Each row comes from the steps of one walk. Every step used is in the known rows, and no mark comes twice. Write the walk behind each row, first mark first.
In the rows, zero is written as 128.
Known rows
foraz rinot satod: [134 143 168 108 130 166  81 112 137 149  53 132 159 159  79 165 113 102
 143 138 112 186 116 123 122 127 137  73 109 109 119 161 171 109 105 187
 114  84 140 124 138 139 123 132 135 109 187  99  92  93 125 107  98 156
  84 141  63  62 136  98  89 128]
rinot satod: [140 134 151 103 115 164  95 108 137 164  72 122 141 151 101 151  99 122
 146 123 137 168 110 124 137 107 123  95  91  97 127 164 178 120 113 171
 113  79 148 128 131 148 126 140 135 124 179 117 104 108 155  89 107 149
  73 141  80  77 129  83  87 137]
satod foraz: [165 141 116  92 124 156  98  89 141 149 130 102 128 142 177 147 162 116
 125 111 131 179  84 149 182 103 135 136 107  94 150 164 175 107 145 139
 136  90 135 127 170 190 146 145 119 113 195 115 119 111 145 130 103 102
  94 116 120 115 127  96  84 111]
bigo rinot bakur pidov: [142 193 170  81 102 131 155 143 184 156 105 140 158 104 205 158 149 109
 160 125 180 169  68 136 164 112 118  80 101 160 113 158 175 152 133 117
  84 111 128 116 157 170 129  88 130 123 217 130 101 134 189 113  81 158
 129 125  90  72 122 135  52 126]
kibo satod: [180 142 143 113 119 168 105 102 139 146  73 114 118 149 137 184 132  89
 132 106 119 152  72 138 171 111  99  89 113  97  89 137 174  89 117 155
 169  89 144 131 126 177 162 122 120 139 158 130 111 123 126  97 110 130
 119 135 119 117 127 107 116 135]
satod rinot foraz: [165 139 151  93 119 170  83  96  90 149  84 107 125 132 163 193 157 142
 130 111 132 164  60 148 173 116  69 162 117  90 129 165 155 127 156 159
 142  88 122 113 174 155 135 141 111 167 215 125 126  99 164 108 114 105
 110 108  80 104 130 116  76 122]
bigo rinot kibo mumo satod foraz: [158 170 174  84 109 113 126 144 162 161 126 164 143 114 127 178 167  60
 114 164 119 171  86 115 182 102 114  89 110 150 141 203 144 143 134 145
 163 138  69 112 176 195 146 143 117 140 190 138  98 145 146 108  96  95
 121 166 127 138 131 108  60  93]
mumo kibo satod bigo rinot: [190 174 138  93  71 115 128 100 111 128 108 172 129 129 147 164 148  69
  94 143 115 157  60 137 189 117 140  41  98 138 115  92 195  94 105  99
 157 112 125 114 126 191 175 108 106 157 181 137 110 165 140  86  99 137
 125 176 173 125 111 114 122 140]
foraz rinot: [161 155 159 109 149 158  87 104 141 132  73 127 145 166 123 172 145  99
 146 128 125 183  97 138 161 134 122  75 121 112 108 145 168  78 121 158
 132  89 136 107 136 177 137 128 126 118 201 109 101 102 124 128  91 150
 118 130  90  86 147 104  99 136]
satod bigo rinot: [175 165 146  93 118 130 107 111 104 137 115 138 140 108 168 148 172 114
 118 130 159 167  64 146 177 131 142  72  98 124 123 127 161 108 130 107
 108  94 133 117 131 175 164 108 118 126 192 137  96 159 166 103  78 125
 100 147 140  98 125 129  90 123]
bigo satod rinot bakur pidov: [149 195 159  86  91 157 140 148 152 170  98 141 151 101 219 185 139 107
 114 100 174 189  58 158 167  87 116 137  79 132 148 164 166 145 159 138
 119 105 117 141 161 171 134  91 126 146 184 127 100 119 161  85 111 135
 103  62 102 106 108 155  67 110]
pidov bakur: [162 137 138 115 112 117 151 102 156 173 109 139 131 145 130 143 147 106
 126  94 133 153  83 136 166 104 126  96 106 112 113 129 168  99 132 127
  96  61 152  93 146 194 151 145 116 113 188 139 106 123 172 100 102 102
 100 135 110 100 121 101  82 134]
mumo satod: [147 152 146  85  98 141 109 118 137 152 105 119 134 164 148 164 106  86
 128 162 112 172 107 139 169  89 131  71 124 101 117 162 178 106 122 161
 147  82 152 100 133 180 152 140 118 119 189 143 120 121 141  88 106 136
  97 163 111 114 102  85  94 159]
leme satod rinot bakur: [154 138 187  89 114 165 111  91 133 192 113 136 113 112 190 184 140  87
 100 123 126 155  85 151 173  82 101 129  99  90 140 159 135 106 151 157
 137 123  96 136 125 142 135 140 137 146 190 123 118  96 167  76  89 110
 133 114  81  94 132 123 100 106]
foraz rinot kibo: [156 137 169 100 139 155  96 111 137 130  63 158 147 167  93 153 132 109
 144 124 114 189 123 119 151 131  72  75 116 141 116 174 154 116 121 155
 130 131 119 113 151 188 134 143 134 130 197 110 116  99 119 120  97 159
 117 136  86  82 146  94  82 133]
lesum kibo mumo ridegi: [163 140 135  97 155 146 138 124 159 151  88  97 113 153 148 200 128  91
 134 141 110 165 123 110 174  83 138  60 115 115 113 169 167 115 102 100
 174  93 106  82 128 184 172 153  58 133 181 121 117 122 113 108 122 149
 128 121 121 130 130 106  92 156]
pidov bakur rinot satod bigo: [161 156 143  97  89 146 145 105 127 203 103 174 144 128 112 127 122  86
 117 114 125 157  48  93 139 106 151  90  61 138 147 120 155 123 116 173
  69  43 155 123 143 160 154 152  91 138 176 134 113 136 176  69  63  92
  77 138 103  71  94 136  99 114]
lesum kibo mumo: [187 135 130 123 178 157 126 104 152 151  83 112 103 150 160 211 154 102
 139 106 123 171 119 114 151 100 119  84 114 103  97 165 157 113  93 113
 159 110 109 106 116 179 158 136 113 139 181 123 103 110 110 114 128 146
 122 112 128 118 157  95  73 142]
leme satod: [149 151 162  87 135 139 116 106 133 173 107 107 117 147 142 183 127  70
 116 111 114 152 112 134 183  91 100 104  95  87 141 147 157  86 121 132
 141 103 140 132 101 150 145 136 123 121 184 132 108 124 152  79  95 128
 114 140 104 101 110 109 110 156]
rinot satod leme: [145 119 147  93 105 176  94 100 108 162  62 120 123 109 123 154 111 119
 122 126 133 163 101 127 117  75 115 100  75  95 124 151 149 127 109 193
 115  76 142 153 144 147 148 158 125 137 183  98 117 107 155 101 105 143
  74 151  98  62 140  97  84 121]
rinot satod foraz: [145 131 136  96 114 163  99  91 147 169 102 119 146 127 126 140 127 119
 128 118 128 178 101 128 154  93 141 131  87  98 152 175 178 126 129 177
 123  79 126 136 171 158 125 147 120 106 181  98 101  99 155 108 108 118
  69 123  99  92 120  87  87  95]
bigo rinot: [145 173 150  90 121 122 114 124 141 141 110 120 133 133 145 161 160 114
 148 132 168 161  81 147 174 132 133  85 110 110 115 135 152 100 127  92
  99 104 138 102 137 177 146 110 135 129 213 149  89 143 169 113  98 141
 116 155 111  99 130 109  84 138]
rinot kibo: [157 133 150  99 114 150 115 113 139 150  93 152 126 148 124 146 118 134
 146 108 132 175 122 120 164 112  72 101 109 123 120 176 160 127 129 139
 127 125 130 120 145 194 143 161 125 139 188 125 121 124 145 101 108 149
 110 138 100  98 125  85  72 125]
rinot kibo lesum: [177 132 148 114 114 155  96 113 134 152  75 147 129 137 110 167 120  95
 134 118 144 146 106 124 170 108  63 101 100 134 101 174 176 127 123 133
 133 127 122 138 128 187 148 204 127 170 171 131 126 144 116 106 103 151
 133 126 138 113 148  83  97 122]
satod rinot kibo mumo ridegi: [155 133 185  86 132 159 119 116 141 175  80 145 131 106 142 207 147 103
 128 154 112 180  98 128 177 106  68 103 122 114 134 196 137 132 147 142
 175 125  67  94 156 182 168 180  65 174 190 126 122 127 118 104 102 116
 138 106 101 133 144 117  98 111]
lesum kibo: [165 139 111 110 148 141 124 103 129 142  96 105 102 170 156 177 133 131
 145 110 138 179 123 129 154  96 124  93 107 112 107 144 166 111 105 122
 129  94 148 106 126 204 147 127 122 130 186 123 117 102 142 108 126 145
 110 129 126 109 126  87  82 155]
bigo rinot bakur: [149 162 172 105 100 122 129 118 176 147 117 142 145 122 163 146 153 112
 149 125 174 148  72 136 164 121 137  77 114 135 112 165 158 115 132 100
  95 109 115 106 144 174 124 108 158 119 203 146  96 120 187 113  81 156
 118 146  79  74 147  97  62 110]
pidov bakur rinot kibo: [158 148 167  98 103 119 162 116 166 188 117 181 133 158 102 124 131  88
 146 102 135 167  70 100 162 104  75 107  90 161 137 144 146 137 129 138
  82  97 140  92 159 200 151 172 106 154 207 154 127 128 186  88  87 119
 126 145  93  96 104 117  78 129]
leme satod rinot: [155 148 170  75 137 156 107  91  96 186 108 103 108 132 177 206 159  88
  97 125 113 156  86 172 183  88  99 133  86  66 146 140 131  86 143 147
 151 114 117 135 109 143 147 132 120 155 186 123 112 122 150  82 112 101
 127 121 103 111 109 128 117 127]

Which walk is each row?
[189 164 151 109  93 144  90 116  92 134  84 138 138 119 131 184 155  96
 108 111 135 138  23 117 180 149  86  82 107 137 108 134 168 126 122 124
 159  98 118 134 156 165 160 103 106 165 180 123 103 146 159  92  78  98
 110 150 115 114 124 145 100 117] -> kibo satod bigo rinot foraz
[160 153 137  92 102 142 143 107 149 179 114 134 145 158 109 146 140  88
 141  98 132 150  37  87 170 117  80 129  99 145 139 135 159 133 137 136
  86  56 145  85 177 173 138 149  94 153 222 147 134 111 198  91  79  98
 117 133  69  90 103 128  80 131] -> pidov bakur rinot foraz
[163 149 170  82  95 146  99 121 104 177  83 152 132 119 137 184 111  82
 118 173 121 163  88 149 167  85  73 106 104 115 106 180 163 131 146 183
 152 124 100 124 144 188 146 191 106 201 178 138 140 142 116  86 122 105
 140 138 152 140 120  97 115 125] -> mumo satod rinot kibo lesum
[144 155 148  96 100 138 156 105 157 202  99 157 140 155  86 137 121  81
 144 118 142 156  68  99 140  98 134 101  74 131 138 131 156 127 125 168
  66  54 152 110 144 148 139 157 100 131 194 142 116 117 194  76  78 112
  90 143  73  79 107 121  95 125] -> pidov bakur rinot satod
[148 161 143 105  88 150  86 130  91 145  93 113 135 143 140 197 154 121
 104  87 146 163  61 150 173 112  82 165  97 102 156 157 147 129 154 127
 157  98 112 122 181 167 125 121 120 155 187 143  91 118 168  83 120 105
  81  94  94 123 122 137  84 126] -> bigo satod rinot foraz
[157 171 153  79 125 173 123 108 188 145  95 136 160 125 196 147 154  88
 130 123 131 205  77 133 163 107 142 114 123 157 140 182 194 138 144 185
 123  94 114 124 197 186 128 109 126  96 211  78 123  79 132 152  77 136
 121  77  83  73 139 122  59  90] -> satod foraz rinot bakur pidov
[168 149 136  99 154 148 130 124 149 161  94 118 110 161 156 211 125  68
 124 150  92 170 118 116 152  78 138  52 126 113 104 173 163 113  90 149
 172 102 117  98 115 190 158 139  99 135 181 138 119 123  99  92 134 130
 120 144 139 131 131 101  77 161] -> lesum kibo mumo satod
[149 162 163  90 113 164 140 124 180 163  84 141 148 125 209 161 125 115
 151 117 149 183  81 128 169  97 107  98 115 142 121 168 195 144 140 143
 102  96 151 130 152 171 144 117 118 121 202 115 122 105 155 109  79 160
 111  97  92  76 130 111  48 133] -> rinot bakur pidov
[192 135 156 124 117 179 100  90 187 138  88 146 142 140 149 151 139  66
 116 110 109 160  64 128 166 117 136 104 128 133 118 169 179  95 136 195
 171  99  99 128 170 178 135 117 139 117 169  92 110  74 114 138  89 115
 129 105  88  91 153 100  98  69] -> kibo satod foraz rinot bakur
[159 164 142  89 109 134 159 106 160 181 124 149 136 149 131 142 149  82
 140 111 136 158  44 116 170 108 120 100  92 132 130 116 155 113 126 135
  79  64 158  89 143 184 155 139 100 136 208 157 126 130 185  94  77 113
 123 131  98  91 103 119  86 129] -> pidov bakur rinot
[138 157 148  86 112 123 110 114 146 156 119 118 150 112 126 142 159 117
 131 132 155 163  83 134 158 115 169 113  87 114 145 168 148 122 133 142
 107  83 120 129 178 158 115 125 142 108 194 121  88 124 183 115 100 117
  77 156  89  92 120 111  89  84] -> bigo rinot satod foraz
[153 158 150  83 144 153  92  95 128 158 113  99 131 157 139 168 155  54
  88 130  93 174 103 137 189 105 137 116 102 105 167 158 159  83 127 164
 159 108 109 123 151 159 125 129 130 108 188  84 103 101 129 118  87  98
 109 125  96  99 118 116 113 114] -> leme satod foraz rinot
[136 132 151 103 126 187  77  96 107 147  41 126 144 124  96 155 121 106
 123 136 112 175 104 123  99  95 129  75  88 112 131 141 145 102  98 208
 120  84 131 139 152 134 140 147 131 123 186  80 108  82 125 116 104 156
  90 144  78  38 147  92  96 117] -> foraz rinot satod leme
[163 158 170 103 106 115 130 132 141 141  88 164 131 135 113 162 135  92
 138 122 145 149  76 126 167 128  72  72 100 148  88 147 144 119 121 126
 145 142 103 126 132 189 144 111 134 158 177 136 101 151 151  97 105 131
 132 158 111 127 130 118 105 116] -> bigo rinot kibo satod
[208 138 115 115 134 167 115  90  98 149  83 129  98 150 173 176 135 109
 107 107 101 163  87 122 159 109 137  77 102 113  90 115 170 106  97 141
 166  96 144 141 112 201 180 103  99 140 147 117 128 130 108  94 130 113
 112 113 162 123 131 122 121 137] -> lesum kibo satod bigo
[133 153 151  83 103 146 105 116 111 161  79 123 127  91 127 156 139 114
 124 137 163 156  92 128 114  94 136  82  72 112 125 139 135 119 110 156
  92  95 115 142 146 144 138 127 136 135 192 113  93 125 178 107 102 136
  91 174  93  60 142 116  93 108] -> bigo rinot satod leme
[183 134 123  89  88 163 117  85 118 145  64 136 102 132 155 174 115  72
  91 128  93 158  82 130 156  64 100  82  98 111 107 101 182  94  97 157
 177  99 126 123 128 182 173 149  99 166 173 119 134 128 122 101 131 149
 135 161 161 108 126  90 117 142] -> mumo kibo satod leme
[186 140 143 100 138 161  84  94 142 136  78 150 155 139 106 158 147  76
 112 123 117 174 107 130 164 121  94 119 108 149 126 184 163 114 125 161
 160 136  91 130 174 192 131 192 129 153 184  94 119 118  93 140 103 120
 132 113 131 105 156  97 104  86] -> satod foraz rinot kibo lesum
[168 147 139  98  90 140 124  89 147 145  77 150 127 169 135 178 113  79
 113 125  90 168  95 140 177  95 109  80 116 113 110 112 205  97 114 136
 176 103 137 113 114 187 162 136 103 159 172 137 123 131 112  87 118 160
 126 157 141 133 111  77 109 160] -> mumo kibo satod
[173 138 171 105 137 159 136 112 155 185  99 140 110 127 201 214 133  79
 112 158 108 170 100 134 149  73 136  90 120 116 103 186 144 135 131 177
 168 114  81 104 149 183 146 130 109 158 186 136 129  89 124  92 130 115
 133 106 117 120 149  99  70 115] -> lesum kibo mumo satod rinot bakur
[182 117 149 106 100 173 103 102 122 160  53 149 102 115 137 166 121  94
 108 104 115 161  89 122 137  78  50  97  92 127  98 148 142 129 108 180
 171 124 111 153 144 194 160 158 119 178 163 110 138 130 125 106 122 123
 126 138 132  96 144 102 102 114] -> rinot kibo satod leme
[187 147 137 105 136 169  85  88 142 129  78 121 140 155 136 171 159  71
 117 120 101 175  64 143 174 127 130 102 120 109 124 151 171  78 127 184
 186  97 117 125 169 179 149 111 119 124 174  95 113 102 100 131  99 105
 124 113 118 122 144 119 117 102] -> kibo satod foraz rinot
[174 168 164  97  95 133 105 148 108 147  96 145 151 107 137 205 151  62
 113 154 103 153  54 105 177 125 108  56 121 143 134 174 157 140 118 133
 155 101  91 106 162 160 165 121  84 155 198 133 103 155 141  95  72  96
 107 166 120 110 135 131  64 131] -> kibo mumo satod bigo rinot foraz
[177 129 155 114 105 150 113 121 146 144  70 152 123 153 113 169 109 100
 135  98 114 158  96 119 162 113  54  90 107 130  96 160 172 118 113 163
 168 123 129 134 133 189 158 140 114 158 165 115 116 130 121  90 108 135
 129 135 110 124 129  96 101 127] -> rinot kibo satod
[145 167 145  90 107 145 102 128 108 162 104 115 123 130 163 183 154 108
 103 105 151 174  69 169 175 101 121 140  86  86 144 141 143  97 146 115
 155  99 129 125 145 179 138 118 130 149 176 144  90 136 151  82 124 122
  80 102 121 124 124 131 104 113] -> bigo satod rinot
[183 138 121 110 117 164  99  85 147 148 101 106 123 142 163 163 149  85
 116 101 110 159  57 148 182 102 130 126 109 107 116 149 178  93 128 162
 180  98 130 132 154 189 153 122 108 132 162 113 112 124 130 113 109  97
 109 115 139 130 131 114 118 101] -> kibo satod foraz
